Every row comes from one small tree of marks. Brackets hold a mark, then the marks that hang from it, in the order of their numbers. Every link used is in the known rows. Which tree was each row made from?
Known rows:
{q_287 {q_5 q_434 q_675} {q_512 q_85 {q_739 q_408}}}: [ 1.045 -0.410  0.173  3.208 -3.373  2.449  0.798  1.635 -7.830 -0.681
 -0.707  3.314 -1.903  0.326  0.102 -1.518 -1.295 -4.197  1.135  0.691
  1.535]
{q_434 {q_5 q_287 {q_650 q_675}}}: [-1.888 -1.982  1.568  3.061 -1.231 -1.561 -0.797 -2.024  2.536  0.965
 -1.548  0.408 -0.295 -1.202  4.041  1.143  2.026 -0.914 -1.351 -0.481
  0.361]
{q_434 q_5}: [-1.616 -3.939  1.719  0.899 -0.178 -2.131 -1.818 -2.039  1.506 -1.780
  1.215  1.846  0.982 -1.115  2.598  1.140  2.453  0.629 -2.457  0.168
  0.386]
{q_434 {q_5 {q_287 {q_512 q_85}} q_650 q_675}}: [-1.994 -2.597  3.009  2.878 -2.151 -1.024 -0.910 -0.138 -0.645  1.161
 -0.848  2.183 -1.923 -1.863  3.619  0.495  1.147 -3.498 -0.256  0.337
 -1.202]
{q_434 {q_5 q_287 q_650}}: [-2.106 -2.917  2.736  2.325 -1.667 -2.202 -1.120 -1.381  3.360  0.117
 -0.900  1.169 -0.114 -1.541  3.426  2.168  2.457 -1.247 -0.769 -0.111
 -0.419]
{q_675 {q_5 {q_287 q_512} q_434} q_650}: [-2.065 -0.384  0.091  1.309 -1.031 -0.971  2.768 -3.477  0.826 -2.616
  1.201 -1.194 -0.876  2.028 -1.078  0.863  0.612 -3.748  5.916  0.482
 -3.507]
{q_5 {q_287 q_512} q_434 {q_675 q_650}}: [-2.534  0.082  1.310  1.814 -2.031 -0.523  1.719 -1.531 -2.693 -1.895
 -2.779 -0.434 -1.981 -0.049 -1.115  1.727 -1.035 -4.178  2.557  0.164
 -3.857]
{q_512 q_85 q_739}: [ 0.005 -0.953  2.748  2.065 -3.340 -1.362 -2.682 -1.785 -0.711 -0.348
  2.864  3.092 -0.895  3.585 -1.387 -1.931  0.008  1.038 -2.984  1.309
  1.471]
{q_512 {q_739 q_408}}: [ 1.503  0.983 -1.038  1.088 -3.773  1.080 -3.342 -0.939 -0.289 -1.747
  0.567  1.787  1.275  1.394  0.240  0.950  0.494  1.872 -1.287  1.280
  1.095]
{q_5 q_434}: [-1.945 -2.708  2.108  0.197 -0.157 -2.332  0.455 -3.624  1.115 -2.733
 -0.443  0.884  0.769  0.561 -0.772  2.802  0.031  1.352 -1.536  0.270
  0.180]
{q_5 {q_287 {q_512 q_739}} q_434 q_650 q_675}: [-1.402  0.535  2.177  2.673 -3.311 -0.335  1.894 -0.266 -2.260  0.302
 -3.701  1.381 -1.534 -0.750  1.561  2.575 -2.185 -3.785  2.042  0.941
 -2.670]
{q_650 {q_675 q_5}}: [-0.414 -0.853 -0.345 -0.130  0.823 -0.923 -1.369 -4.052  0.575 -1.909
  1.889 -1.473 -0.113  1.725  1.513 -0.975  0.969  1.969 -0.565  0.176
  0.938]
{q_650 {q_675 {q_5 {q_287 {q_512 q_739}} q_434}}}: [-1.236  0.320 -0.954  2.448 -0.932 -0.734  0.744 -3.307 -1.119 -1.314
  0.809 -0.316  0.000  2.244  0.645 -1.018 -1.393 -1.420  1.418  1.275
 -0.080]
{q_5 {q_287 {q_512 q_85}} q_434 q_650 q_675}: [-2.505 -0.978  3.765  2.698 -2.659 -0.970  1.586 -1.233 -1.603  0.929
 -3.146  1.298 -2.883 -0.329  0.524  1.948 -1.610 -3.816  1.311  0.452
 -1.876]
{q_408 {q_739 q_512}}: [-2.757 -2.953 -0.279 -2.248  0.002 -1.108 -4.426 -0.579  2.382 -5.026
  0.517 -2.281 -0.655 -1.048 -0.674 -0.583  1.153  0.622 -0.214  1.281
  1.041]
{q_739 q_512}: [-0.733 -1.821  0.179 -1.102 -1.164  1.201 -3.634 -1.809  0.282 -4.505
 -0.603 -2.696 -0.531  1.066 -0.378  0.752  0.175  1.050  0.117  1.676
  0.105]
{q_650 {q_675 {q_5 {q_287 {q_512 q_85 q_739}} q_434}}}: [-1.558  0.128 -0.079  3.085 -1.471 -0.928  0.902 -3.494 -1.291 -0.347
  1.645  0.645 -0.724  3.319  0.000 -2.083 -1.608 -1.775  0.852  1.414
  0.466]
{q_650 {q_675 {q_5 {q_287 {q_512 q_85 {q_739 q_408}}}}}}: [-0.069  1.178 -1.520  2.870 -2.379  0.879 -1.985 -2.544 -1.247 -0.109
  1.868 -0.021 -0.788  3.007  0.492 -2.571 -0.427 -0.979  0.896  1.368
  1.199]
{q_5 q_434 q_650 q_675}: [-1.260 -0.916  3.202 -0.424 -0.747 -1.274  2.372 -2.253  0.221 -0.709
 -3.223  1.429 -0.715 -1.303  2.551  3.994 -0.416  0.487 -0.369 -0.152
 -1.710]
{q_434 {q_5 q_675}}: [-1.640 -2.897  2.087  0.214 -0.422 -1.690 -1.367 -1.049 -0.262 -1.771
  0.721  2.483  0.249 -1.993  3.713  1.014  1.549  0.098 -2.764  0.432
 -1.001]
{q_434 {q_5 q_287 q_675}}: [-2.781 -2.199  2.841  1.339 -1.597 -2.356 -1.833 -0.473  0.567 -1.305
  0.237  2.182 -0.219 -1.608  2.956  1.008  0.879 -1.667 -2.230  0.759
 -1.700]
{q_739 q_408}: [ 0.617 -0.624 -0.696 -0.069 -2.096  0.969 -4.109 -1.902  1.184 -2.339
 -0.267 -0.126  0.883  0.119  0.062  2.275  1.849  2.558 -1.259  0.215
  1.580]
{q_85 {q_512 {q_739 q_408}}}: [ 0.439 -0.114  0.670 -0.776 -3.601  3.064 -1.784 -0.864  1.656 -2.043
 -1.011  0.436  0.892  3.371  0.669  1.342  0.197  1.614 -1.125  2.110
  0.805]

Which tree is each row?
[-1.060  0.266  0.150  4.470 -2.587 -0.052  1.763 -2.292 -1.082  1.149
 -4.045 -0.383 -1.002  0.760  0.861  1.258 -1.469 -2.739  1.664  0.246
  0.026]  {q_5 {q_287 {q_512 q_739}} q_434 {q_650 q_675}}
[-1.745  0.344  3.258  3.508 -3.920 -0.617  1.968 -0.484 -2.460  1.303
 -2.704  2.496 -2.543  0.479  0.730  1.224 -2.440 -4.179  1.443  1.175
 -2.070]  {q_5 {q_287 {q_512 q_85 q_739}} q_434 q_650 q_675}
[ 2.725 -1.360 -1.078  3.001 -1.010  2.493 -0.840  0.920 -5.660 -0.051
 -2.213 -1.453 -2.004 -0.493  2.104 -1.778  1.477 -2.396  1.715 -1.253
  2.655]  {q_287 {q_5 {q_650 q_675}} {q_512 q_739}}
[-0.793 -2.745  0.905  1.830 -0.024 -1.076 -0.356 -2.562  1.720  0.449
 -1.194  0.832  0.221 -1.502  4.749  1.107  2.644  0.811 -1.914 -0.725
  1.046]  {q_434 {q_5 {q_650 q_675}}}
[ 0.333  0.017  1.097  3.993 -4.696  1.004 -2.769 -0.285 -0.266  1.401
 -1.375  0.327 -1.930  1.301  0.050  0.284  0.452 -2.443  1.561  0.608
  0.635]  {q_5 {q_287 {q_512 q_85 {q_739 q_408}}} q_650}
[-3.054 -3.142  0.819 -1.342 -0.590 -1.340 -4.394 -0.860  2.215 -3.841
  1.478 -1.084 -1.569  0.198 -1.405 -1.844  0.944  0.117 -0.777  1.427
  1.688]  {q_408 {q_739 {q_512 q_85}}}
[-2.172 -0.938  0.421  2.419 -0.361 -1.240  0.638 -4.076 -0.570 -0.608
  1.335 -0.378 -1.014  2.643 -0.125 -1.457 -0.888 -1.424  0.802  0.827
  0.592]  {q_650 {q_675 {q_5 {q_287 {q_512 q_85}} q_434}}}
[-2.138 -1.837  3.232  1.578 -1.850 -1.828 -0.621 -0.351  1.626  0.173
 -1.360  1.877 -0.850 -2.305  4.497  2.044  1.476 -1.758 -0.954  0.132
 -1.913]  {q_434 {q_5 q_287 q_650 q_675}}
[-1.463 -0.807  2.005  2.529 -2.466 -1.461  2.305 -2.343  0.955 -0.078
  1.465  1.576 -0.935  2.160  0.622  0.625 -0.938 -3.382  4.085  1.643
 -1.374]  {q_675 {q_5 {q_287 {q_512 q_85 q_739}} q_434 q_650}}
[-1.299 -0.283  0.203  0.830 -0.107 -1.334 -1.652 -3.597  1.321 -1.552
  1.457 -1.779 -0.432  2.001  0.914 -0.937  0.486  0.580 -0.106  0.401
  0.366]  {q_650 {q_675 {q_5 q_287}}}
[-2.307 -1.888  1.944  2.937 -2.121 -0.831 -0.769 -0.565 -1.740 -0.293
  0.161  1.756 -2.053 -0.665  1.630 -0.699  1.306 -4.065  0.214  0.259
 -2.229]  {q_434 {q_5 {q_287 {q_512 q_85}} {q_675 q_650}}}
[ 0.386 -2.788  1.509  1.050  0.014  1.126  1.928  0.708 -5.435 -1.265
 -3.453 -0.416 -2.298 -2.604  2.173  1.394  0.667 -3.499  2.388 -1.230
  0.299]  {q_287 {q_5 q_434 q_650 q_675} q_512}
[ 0.458  0.346 -0.364  1.471 -2.878  0.764 -1.188 -0.982  1.153 -0.745
  1.172 -0.280 -0.308  0.965  1.826  0.924  0.715 -2.136  4.557  1.351
 -0.986]  {q_675 {q_5 {q_287 {q_512 {q_739 q_408}}} q_650}}
[-1.697  0.460  0.567  2.695 -2.626 -0.891  3.154 -3.076 -0.141 -1.412
  2.300  0.672 -1.387  3.576 -1.610 -0.687 -0.175 -4.437  5.554  1.173
 -3.099]  {q_675 {q_5 {q_287 {q_512 q_85 q_739}} q_434} q_650}
[-1.905 -1.833  1.664  1.190 -0.892 -1.569  1.918 -2.822  1.844 -1.306
  0.386 -0.360 -0.518  0.558  1.159  2.250 -0.015 -2.817  4.455  0.903
 -1.761]  {q_675 {q_5 {q_287 q_512} q_434 q_650}}
[ 1.597 -1.293 -0.782  3.531 -0.991  1.868  2.220 -0.032 -5.631 -0.038
 -3.255 -0.203 -1.439 -0.461  1.839 -0.506  0.091 -3.086  2.222 -0.937
  2.221]  {q_287 {q_5 q_434 {q_650 q_675}} {q_512 q_739}}
[ 0.981  0.688  0.648  2.473 -4.766  0.694 -3.277 -1.289 -0.628 -0.049
  2.041  3.579 -0.274  3.323 -1.004 -1.107  0.134  1.255 -2.295  1.640
  2.212]  {q_512 q_85 {q_739 q_408}}
[-0.014  0.094 -0.978  0.437 -3.778  3.404 -4.293 -1.547  0.092 -2.733
 -0.251 -0.674 -0.851  2.233 -0.945  0.229 -0.048  0.897  0.133  2.239
  1.797]  {q_739 q_408 {q_512 q_85}}
[-1.829 -0.758 -0.474  1.742 -0.018 -1.046  0.536 -3.936 -0.460 -1.526
  0.510 -1.272 -0.278  1.665  0.454 -0.465 -0.690 -1.141  1.338  0.684
  0.035]  {q_650 {q_675 {q_5 {q_287 q_512} q_434}}}
[-1.293 -1.790  1.359  0.416 -0.629 -1.097 -0.159 -1.446 -0.330 -1.596
  0.127  1.784 -0.344 -1.505  3.268  0.945  2.362 -0.617 -1.162 -0.287
 -2.189]  {q_434 {q_5 {q_675 q_650}}}
[-2.592 -1.359  3.550  1.899 -2.099 -2.435  1.392 -2.724  3.475 -0.332
 -3.127  0.040 -0.505  0.091  0.280  4.098 -0.016 -0.967  0.683 -0.110
 -0.864]  {q_5 q_287 q_434 q_650}
